Known rows, with every step that occurs
b x z g f: [-0.59  7.51  0.49  1.68  3.61  1.95 -6.54 -2.52  2.59 -3.13 -4.47  2.33
 -1.06 -0.50  3.08 -0.21  2.98 -2.17 -8.45 -1.98  2.46 -1.72  1.35]
z g q y: [-0.29  2.49  0.44  1.27  3.63  3.79 -3.98 -0.67 -0.01 -4.80 -1.12 -2.44
 -5.26 -0.69 -1.18  1.73  1.58 -1.51 -5.41 -3.93 -0.18  1.46  3.08]
h x z: [ 1.20  3.30 -0.13 -0.43  3.50  0.02 -1.21 -5.95  0.40 -1.68 -4.00  1.77
 -1.21  1.94  5.00 -1.30  2.92  1.37 -1.03 -1.20  0.87 -1.32  0.30]
h x z g: [ 2.27  4.47 -0.54 -0.19  3.84  2.49 -3.70 -6.38  1.70 -4.02 -4.11  3.53
 -0.36  2.35  3.91 -0.55  2.35  0.98 -4.32 -2.52  0.88 -1.34  0.66]
x h: [ 1.82 -0.45 -2.16  1.47  3.22 -1.30  1.69 -1.72 -0.65 -1.37 -2.34  1.95
 -2.17  1.28  1.48  1.29 -1.71  0.07 -0.32 -0.87 -1.26 -3.45 -1.40]
f x: [ 2.31  1.44  1.64  2.87  4.43  1.99  0.12  0.51  2.44  0.12 -2.31  1.26
 -0.46 -1.05  1.02 -1.06  2.41 -1.47 -0.63 -1.21 -1.13 -1.00  1.66]
x b: [-0.52  2.53  0.23  0.18  4.13 -0.76 -0.50 -0.45 -2.84 -1.67 -4.33  1.27
 -0.42  0.19  3.09 -0.14  3.48  1.05  0.79 -1.80  1.13 -1.70  1.15]
h x b: [-1.24  2.83 -0.87 -0.84  5.05 -1.57 -1.31 -3.71 -1.79 -1.73 -4.79  2.97
 -0.06  2.55  4.27 -1.12  2.60  2.29  1.76 -1.45 -0.36 -1.19  0.35]
x z g f: [ 0.67  7.48 -1.12  1.02  1.43  2.25 -2.48 -3.26  2.57 -4.55 -3.62  0.92
  0.41  1.16  4.15  1.14  2.09 -1.16 -8.61 -1.71  4.17 -0.66  1.69]
x z: [ 1.95  2.99  0.99  0.64  2.50  0.88 -0.79 -2.88 -0.35 -1.73 -3.60  0.23
 -1.44 -0.59  3.83 -0.36  3.75 -0.19 -2.06 -1.25  2.39 -2.00  0.91]
q g z x h: [ 3.49 -0.33  1.65  4.01  2.70  3.03 -0.69 -2.71  0.17 -1.85  1.36  4.39
 -0.09  0.63  1.24 -0.26 -1.67 -0.06 -6.63 -4.22 -0.04 -5.72 -0.74]
e g f x: [ 0.95  4.04  2.23  4.43  2.19  3.56  0.68 -1.46  3.84 -1.54 -4.00  0.70
  1.87 -0.05  4.29  0.10  2.62 -2.45 -5.73 -0.69  2.47  0.80  1.86]
q g b x z: [ 0.43  1.45  5.23  2.38  5.19  0.97 -6.90 -1.55 -0.29 -2.24 -3.48  1.69
 -1.15  0.92  5.40 -0.76  5.50  1.13 -6.59 -1.22  3.66 -3.66  3.33]
g b x: [-0.47 -0.12  1.89  1.22  5.81 -2.38 -5.81  0.81 -1.64 -0.24 -3.34  2.24
 -1.29 -1.48  2.17 -0.28  2.80 -0.28 -1.59  1.04  0.84 -2.32  0.70]
g b x z: [ 0.21  1.39  2.90  0.88  5.57 -1.62 -7.53 -0.63 -1.13 -0.62 -5.60  2.06
 -1.08 -1.43  4.62 -0.84  5.50  0.20 -3.54  0.72  3.11 -3.15  1.22]
g e: [ 0.82  1.84 -1.16  1.52  2.01 -0.04  1.95 -3.66  0.06 -1.52 -1.62 -0.50
  0.28 -0.39  2.96  0.36 -0.99 -2.04 -1.25  1.69  2.66 -0.60 -0.12]
b g q: [-4.61  1.94  1.31  1.92  4.54  0.23 -3.68 -2.17 -2.04 -3.72 -0.15  2.39
 -3.14 -4.19  0.12  0.61  1.46 -1.67 -2.09 -3.60  1.58 -0.79  1.24]
z x b: [-0.20  3.62  0.26  1.94  3.21  0.10 -3.54 -0.99 -2.31 -1.82 -3.20  4.86
  0.27 -0.05  1.06 -2.39  2.79  0.70 -1.30 -3.42  0.15 -3.68 -0.02]
x b g: [-2.33  1.83  2.05  1.27  6.04 -2.04 -3.29 -0.15 -2.57 -1.56 -3.77  2.64
 -0.41 -1.75  2.57 -0.54  4.03  0.32 -0.19 -4.16  1.66 -3.09  0.65]
e g: [ 2.10  0.39  2.33  2.26  1.76  2.58  0.79 -3.13 -0.58 -2.46 -3.36  0.91
 -0.56 -1.04  3.10  0.29  2.18 -0.98 -1.98 -1.41  1.51 -0.62  0.59]
f g q: [-2.92  2.72 -0.62  2.16  3.13  3.10  0.24 -2.20 -1.30 -4.09 -3.04  0.04
 -2.77 -5.06  0.72  0.73  0.45 -2.91 -2.39 -1.67  1.35 -0.63  4.75]
h x b g q: [-6.66  3.50  0.28 -0.01  6.63 -2.18 -5.67 -4.36 -3.14 -4.37 -3.38  4.42
 -1.54 -0.92  2.90 -0.51  3.29  1.26 -0.17 -4.13  1.40 -0.73  1.51]
e g f: [-0.11  3.88  0.69  2.63  0.41  1.66  1.41 -3.19  0.60 -3.19 -3.15 -0.11
  0.58  0.42  4.46  1.29  1.06 -1.69 -5.23 -0.59  3.04  0.59  0.79]

Rows
[-2.79  2.29  1.22  1.60  5.30 -2.46 -2.48 -2.43 -1.57 -2.08 -3.75  1.51
  1.40 -1.30  4.46 -0.28  1.64 -1.19 -1.08 -1.20  4.56 -2.61  0.30] | x b g e
[-2.21  5.45  1.48  0.92  4.67  4.18 -9.07 -3.55  0.23 -4.92 -4.08  3.71
 -3.38 -3.31  0.81 -0.19  4.24 -1.98 -6.27 -3.31  2.05 -1.08  2.59] | b x z g q
[ 2.08  3.13 -0.24 -0.37  4.91  0.17 -6.51 -5.15  1.00 -4.34 -5.34  3.54
  1.25  3.15  5.69  0.26  3.12  2.07 -5.95 -0.10  3.35 -1.78  1.03] | h x z g b
[ 3.19 -0.37  3.55  1.12  2.57  3.45  0.83 -2.61 -0.69 -1.19 -2.74 -0.02
  1.12 -3.61  4.11  0.80  2.54 -1.46 -3.05 -0.96  2.95 -0.71  0.44] | e g z
[-1.81  2.89  2.23  3.08  5.02 -1.23 -6.29 -0.90 -2.30 -1.95 -2.43  6.18
  0.36 -1.65  0.68 -2.59  3.45  0.17 -2.30 -5.52  0.48 -5.08 -0.72] | z x b g
[ 1.76  5.82  2.93  4.00  2.01  3.96 -1.16 -2.92  4.52 -2.07 -5.85  0.35
  2.18  0.14  6.72 -0.49  5.07 -2.03 -7.46 -0.67  4.78  0.24  2.56] | e g f x z
[ 2.28  0.64 -1.86  3.22  2.48 -0.39 -1.40 -2.29 -0.09 -1.65 -0.94  5.76
 -1.68  1.29 -0.43 -0.82 -2.18 -0.32 -2.15 -2.49 -2.17 -5.29 -2.53] | z x h
[ 0.75 -0.15  0.58  1.99  4.43 -0.14 -0.94  0.35 -1.25 -2.05 -4.73  0.06
  0.20 -2.51  3.47  0.65  1.05 -1.02 -2.95  1.25  2.53 -2.86  3.81] | f g b
[-1.24  2.49 -0.50  4.78  5.46 -1.53 -1.16  0.43  3.80 -0.41 -2.28  3.14
 -0.02  0.33  2.38  0.61 -0.96 -2.37 -4.72 -2.09  0.22 -3.25 -0.62] | b g f x h
[ 0.65 -0.21  3.29  1.00  5.41 -0.14 -1.46 -0.43 -1.23 -0.08 -0.21  1.00
 -0.28 -5.29  1.94  0.31  1.91 -1.84 -2.27 -2.93  1.80 -2.58 -0.28] | b g z
[ 1.10  6.17 -0.43  3.46  3.45  3.49 -1.51  0.19  5.07 -2.49 -2.40  1.94
  1.28  0.58  1.42  0.46  0.85 -2.52 -6.79 -1.65  0.44  0.23  2.25] | z g f x
[ 1.54  2.15 -0.06  4.94  2.58  1.85  1.33 -1.77  4.19 -1.63 -4.88  1.95
  1.19  2.11  4.49  1.03 -0.07 -2.09 -5.69 -0.14  1.62 -1.27  0.14] | e g f x h
[-1.40  3.73 -0.93  1.08  2.84  3.85 -3.27 -2.95 -0.49 -5.77 -0.97  2.56
 -2.30 -1.79 -0.59  1.38  0.63 -1.73 -4.50 -2.91  1.04  0.37  2.17] | z g q
[ 1.82  4.20 -2.71  4.00  3.95  2.08 -0.79 -0.01  5.62 -2.69 -3.44  3.35
  0.72  2.62  1.59  1.49 -1.93 -2.07 -7.13 -1.15 -0.23 -2.08  0.41] | z g f x h
[ 3.53  0.70  3.57  2.92  1.72  4.25 -2.11 -3.29 -0.44 -1.50 -1.68  3.67
  1.83 -3.50  2.04 -1.13  2.18 -1.93 -5.09 -2.57  1.97 -2.53 -0.86] | e g z x
[-0.35  1.26  4.97  1.77  8.46  0.49 -3.98  2.49  0.25  1.01 -4.27  2.17
  2.59 -4.69  3.50 -1.13  5.69 -0.93 -1.49 -3.52  2.46 -2.91  1.45] | f x b g z
[ 4.07  4.35  2.09  2.51  4.51  5.23 -4.16 -1.22  4.48 -2.42 -4.83  2.56
  0.76 -0.31  2.50 -0.98  4.42 -1.36 -5.48 -2.60  1.54 -1.93  2.60] | f x z g
[ 1.20 -2.76  2.47  3.17  5.25 -1.59 -5.29 -1.54 -0.89 -1.52 -6.18  3.94
 -0.63  0.08  4.23  0.75  1.38 -0.37 -3.47  1.32  1.58 -3.96 -1.20] | e g b x h
[ 0.54 -1.04  4.40  2.46  4.80 -0.20 -5.99 -1.09 -1.26 -1.33 -5.22  2.72
 -0.18 -1.80  4.00 -0.13  3.98 -0.71 -3.31  0.81  2.62 -1.64  0.75] | e g b x
[-0.61  7.22 -0.23  2.76  4.73  2.53 -3.00  1.15  3.49 -3.05 -5.51  2.75
  3.01  1.53  2.86  0.20  3.22 -0.93 -5.96 -2.19  1.93 -0.60  2.95] | z g f x b
[-4.67  5.32  0.50  1.83  4.87 -3.05 -2.64 -0.15 -1.55 -2.23 -3.54  1.77
  0.58 -0.53  3.93  0.36  2.88 -0.17 -3.52 -3.01  3.15 -1.75  0.75] | x b g f
[-1.61  1.83  1.50  2.14  1.50  3.81 -0.93 -4.40 -1.52 -5.15 -2.49  1.05
 -1.71 -2.61  2.12  1.10  2.36 -1.66 -3.17 -1.72  2.74  1.27  2.00] | e g q
[ 1.16  4.62  1.15  1.54  4.13  2.54 -6.15 -4.83  2.00 -2.79 -4.61  2.23
 -0.17 -1.59  3.60 -0.89  1.95 -2.94 -5.99 -0.12  3.91 -2.30  0.67] | b x z g e
[ 2.83  4.11  0.56  0.89  2.91  3.26 -3.04 -3.26  1.21 -4.01 -3.82  1.86
 -0.95 -0.11  2.82  0.15  3.08 -0.58 -5.26 -2.56  2.38 -2.08  1.44] | x z g
[ 1.57 -0.70  0.89  3.25  5.01 -0.77 -3.94 -1.47 -0.55 -0.34  0.23  5.93
 -0.04 -3.28  0.27 -0.51 -1.23 -1.59 -4.42 -4.13 -0.22 -6.70 -3.39] | b g z x h
